Each row comes from the steps of one walk. Every step used is in the known rows, and no mark comes twice. Write the walk behind each row, first mark first.
Known rows
h, x: [  6  44  75 -37  25   0   6  -5 -40   6 -26  -3  13 -19  12   6 -58   7
  -1 -39 -40   0 -45  52  18   2]
h, t, n, k, g: [ -4 -21 -32 -18 -38  53  22  -9 -13  20  39  30   0   2 -31 -23 -27 -13
 -41  30  60  -7  12   9  10 -38]
t, n, k: [ 20 -20 -30   3  35  30  52  27  15  16  27  24 -47 -26  -4  -9 -31  13
 -27 -35  28  -6 -15  23   8 -37]
v, t, s, k: [ -6  18 -15   4   9 -35 -17  -3 -15  -2 -17  13  -1  11  14  13   3 -11
   1 -67 -53 -22   9  -2 -24  56]
k, s, t, v: [  4  32  12  39 -16 -16 -12  -3  26 -38   4 -43 -15  -4  19  14  20  15
  10  39 -30  20 -25 -26 -30 -51]
t, v: [ 20  37 -25  29  -7   4   7  -1   1 -32 -14 -14  -6  10  11  -7  11  24
   6  16  42  24  -8  17  -6 -34]
v, t: [ -9  16  37 -18  17   3   0 -32   8  -8 -30  21  26  23  -2  21 -37   5
   9 -40  14  -6  28   9 -24   8]
v, t, n, k: [ 16 -10 -26  -2  34  26  54   8  17  17  25  29 -48 -16  -5  10 -51  14
 -24 -52  34 -13   3  15 -10 -26]
h, k, v, t: [-20  77  22 -52   7   6 -25 -52   3  14 -35 -25  47  20   2  36 -15  -4
  12 -13  61  -2  22   0 -40  37]
s, k, n, t: [ -5 -62   3  17  21  -6  28  15 -29   4  24   0 -75 -15  14  17  41   7
  22  99 -22  -9  14  10  15  24]
k, s, t: [ -21   -7   81    4    6  -17  -33    5   45  -15    0  -28   15  -16
   12   14   16  -13    9   26 -100    0  -34  -32  -18  -40]
s, t, v: [  1  58   0  47 -19   5  10 -14  16 -37  -7 -28 -26  -6  19   8  34  24
  22  37 -10  20 -17  -2 -23 -59]
s, k, v: [-29  73 -31 -38 -10  -7 -23 -17 -12  29   2 -45  16 -13  -4 -18  43 -24
  32   9  28   3 -10  18   5  62]
k, h, t, n: [ -3 -13  -5  13 -12  20   7   2  14  31  -2  68   4 -29 -23  23 -25 -11
   3  -4 -13  11  10 -31   1 -17]
v, t, s: [ 16 -48   1  12  19 -23 -13 -26   6 -35 -29  10  40  52   6   8 -21   6
 -16 -49   6 -11  13 -36   7  25]
s, k: [-17  48   3 -10   8 -12 -11  19 -15  17 -13  13  -9 -22  11  -5  22 -14
  12 -36 -57 -11  -4  41 -19  27]
s, k, n: [  7 -23  33  -3 -24  12  27  18 -29  35   2  21 -48 -18   4   1  32   0
  14 -11 -21  -5  11   6  11   9]
n, k, g: [ -2 -19 -15 -27 -41  47  14   4 -12  -1  28   9  18  17 -22 -50 -12  -7
 -42  29  70  -7  12  31  24 -43]
t, s, k: [  0   8 -20   8  10 -32 -19  15 -18  -2 -14   9   1   2  15  -5  22 -11
  -4 -49 -60 -17  -7   6  -4  42]
n, t, s: [ 16 -92 -25  33  42 -31  -8   1  -2 -48  -6  -9   8  36  15  -3  21   7
 -12  48 -10  -7  -5 -23  36  23]
v, t, n: [ -5 -15  11 -10  24   6  25 -26  22  13  -4  75 -18 -14   3  47 -61  -6
  -6 -25   1 -14  19 -30 -15   4]
t, s: [ 23 -61  -6  18  20 -17 -15   0   4 -35 -28   3  41  39   7 -16   9   3
 -21 -28  -3  -2 -13 -22  35   9]
h, t, v: [ 14  60 -37  43  -8  17  -4 -23 -16 -11 -18 -30   0   9 -14  12  16  19
  19  11  35  35 -10  17 -35 -25]
n, t, s, k: [ -5 -14 -34  19  27 -41 -12  15 -23 -10   0  -1 -24   0  20   5  31  -7
   3   2 -64 -20  -2   5  -2  56]

Which walk is each row?
[  6 -53  28   2  29  10  15  10 -22   1   1  -6 -45  -6  21  35  34  14
   5 114   4  -2  11  10   5  -1]
h, k, n, t
[ 12   5 -44  45  16 -10  15  -1  -8 -44   7 -28 -40   7  18   7  21  28
  15  91  34  19   0  15  -4 -18]
n, t, v
[-13  -7  61   8  10  -7 -14  17  46 -10  18 -42  -7 -20   9   5  11  -3
   0  11 -84  -2 -38 -20 -20 -51]
n, k, s, t
[ 15 -20   0   4 -43  15   9  71  27  -5   5  22  27  -8  -7 -67  -1  20
  -7 -23  29  14  25  18  43 -58]
n, k, h
[ -3  38 -43 -33   3  20   9  -8   2  18  19 -65  12  -1 -16 -37  26   0
  11   5  96  12 -18  26  25  15]
n, k, v
[-26  16  -3 -33 -55  17 -16  -5 -26  10  12  29  23   5 -10 -30   7 -29
 -21  31   4 -15  19  23   4   3]
s, k, g
[-29  69  -4 -38  -2 -11 -14 -48  -3  19 -12 -20  16  11  -5  18  -9 -13
  30 -28  33  -9  27   2 -31  62]
s, k, v, t
[  2  19  -8  17 -27  32 -12  21  -3  23  -9  -4  35  -5 -42 -24   9   8
  14 -24  14  27  10  21  -4 -33]
n, k, h, t
[-16  -6  30  16  14  14  25 -12  39   7   7  57 -36 -42  13  37  -7 -10
   5  16 -59 -10 -15 -36  -2 -37]
s, t, n
[-12  45 -11 -34   7   9   7 -41   7  12   1 -33  14  19 -13   5 -23   3
  15 -30  80  -2  22   6 -17  29]
n, k, v, t
[ -1 -14  -3  11 -57 -28 -29  60  11  -9 -12  40  38  -4   7 -48  20  -3
   3 -30 -36   2  32 -14  34   0]
t, s, k, h
[ 20 -53  22 -22  33 -21 -23  45  26   1  23 -38  18   0  -5 -15 -31  -4
 -35 -22 -20   4 -30  -1  -4 -14]
n, k, s
[ 10  33  -2  41 -11  -9   1   6  26 -33  16 -51 -31  -8  17   7  15  20
   4  29 -15  19 -27 -16 -30 -59]
n, k, s, t, v
[-20  22 -17 -24   9  -4  17 -37  14  31  10  49 -24 -22   1  46 -42 -18
   8 -17  11 -16  18 -34 -18  43]
s, k, v, t, n
[-16  44 -46 -26 -10 -23 -28 -19 -12  15   2 -48  22   4  -2 -18  43 -23
  21  -3  28  -1 -10  -6  15  74]
t, s, k, v
[ -8  18  14  15 -34  22 -29   9   0  17 -27  11  58  -1 -39 -13  13  -1
  22  -9  -4  29  15   8  -4 -22]
k, h, t
[ 22 -65  12 -19  35 -20 -10  42  32  11  34 -12  -2 -14  -3   3 -50  -9
 -41 -20 -25  -2 -30 -23  -4 -12]
t, n, k, s
[ -4 -26 -24 -27 -37  44  29 -12  -5  11  39  41  -5  11 -19 -21 -44  -9
 -46  21  68 -16  26   4   9 -34]
v, t, n, k, g
[ 15 -40  11  14 -25   5  17   4 -37  32  -1  11 -38   0  -6  11  37  -1
  10 -23 -23  -4   7 -19   6  25]
h, t, s, k, n
[ 18 -37 -17  31  18  -6 -27 -20 -13 -15 -30 -10  48  39 -19   3  15  -2
  -8 -32 -10   8 -16 -21   7  17]
h, t, s
[ -1  56  69 -34 -30 -17  -7  34 -35  15 -17  19  15 -37  15 -19 -50   2
   7 -45 -68  -1 -16  40  24   3]
s, k, h, x
[  9 -29 -20  -2   9 -26 -20 -41   3 -25 -20 -17  46  53  -1   5  -8   0
  -5 -32  42  -6  11 -46  15  47]
k, v, t, s
[  4 -87  15  17  24   4  33   8 -17  -7  20  -1 -57  -3   8  12  33  12
  17 114   5  -1  13   4  29   3]
k, n, t
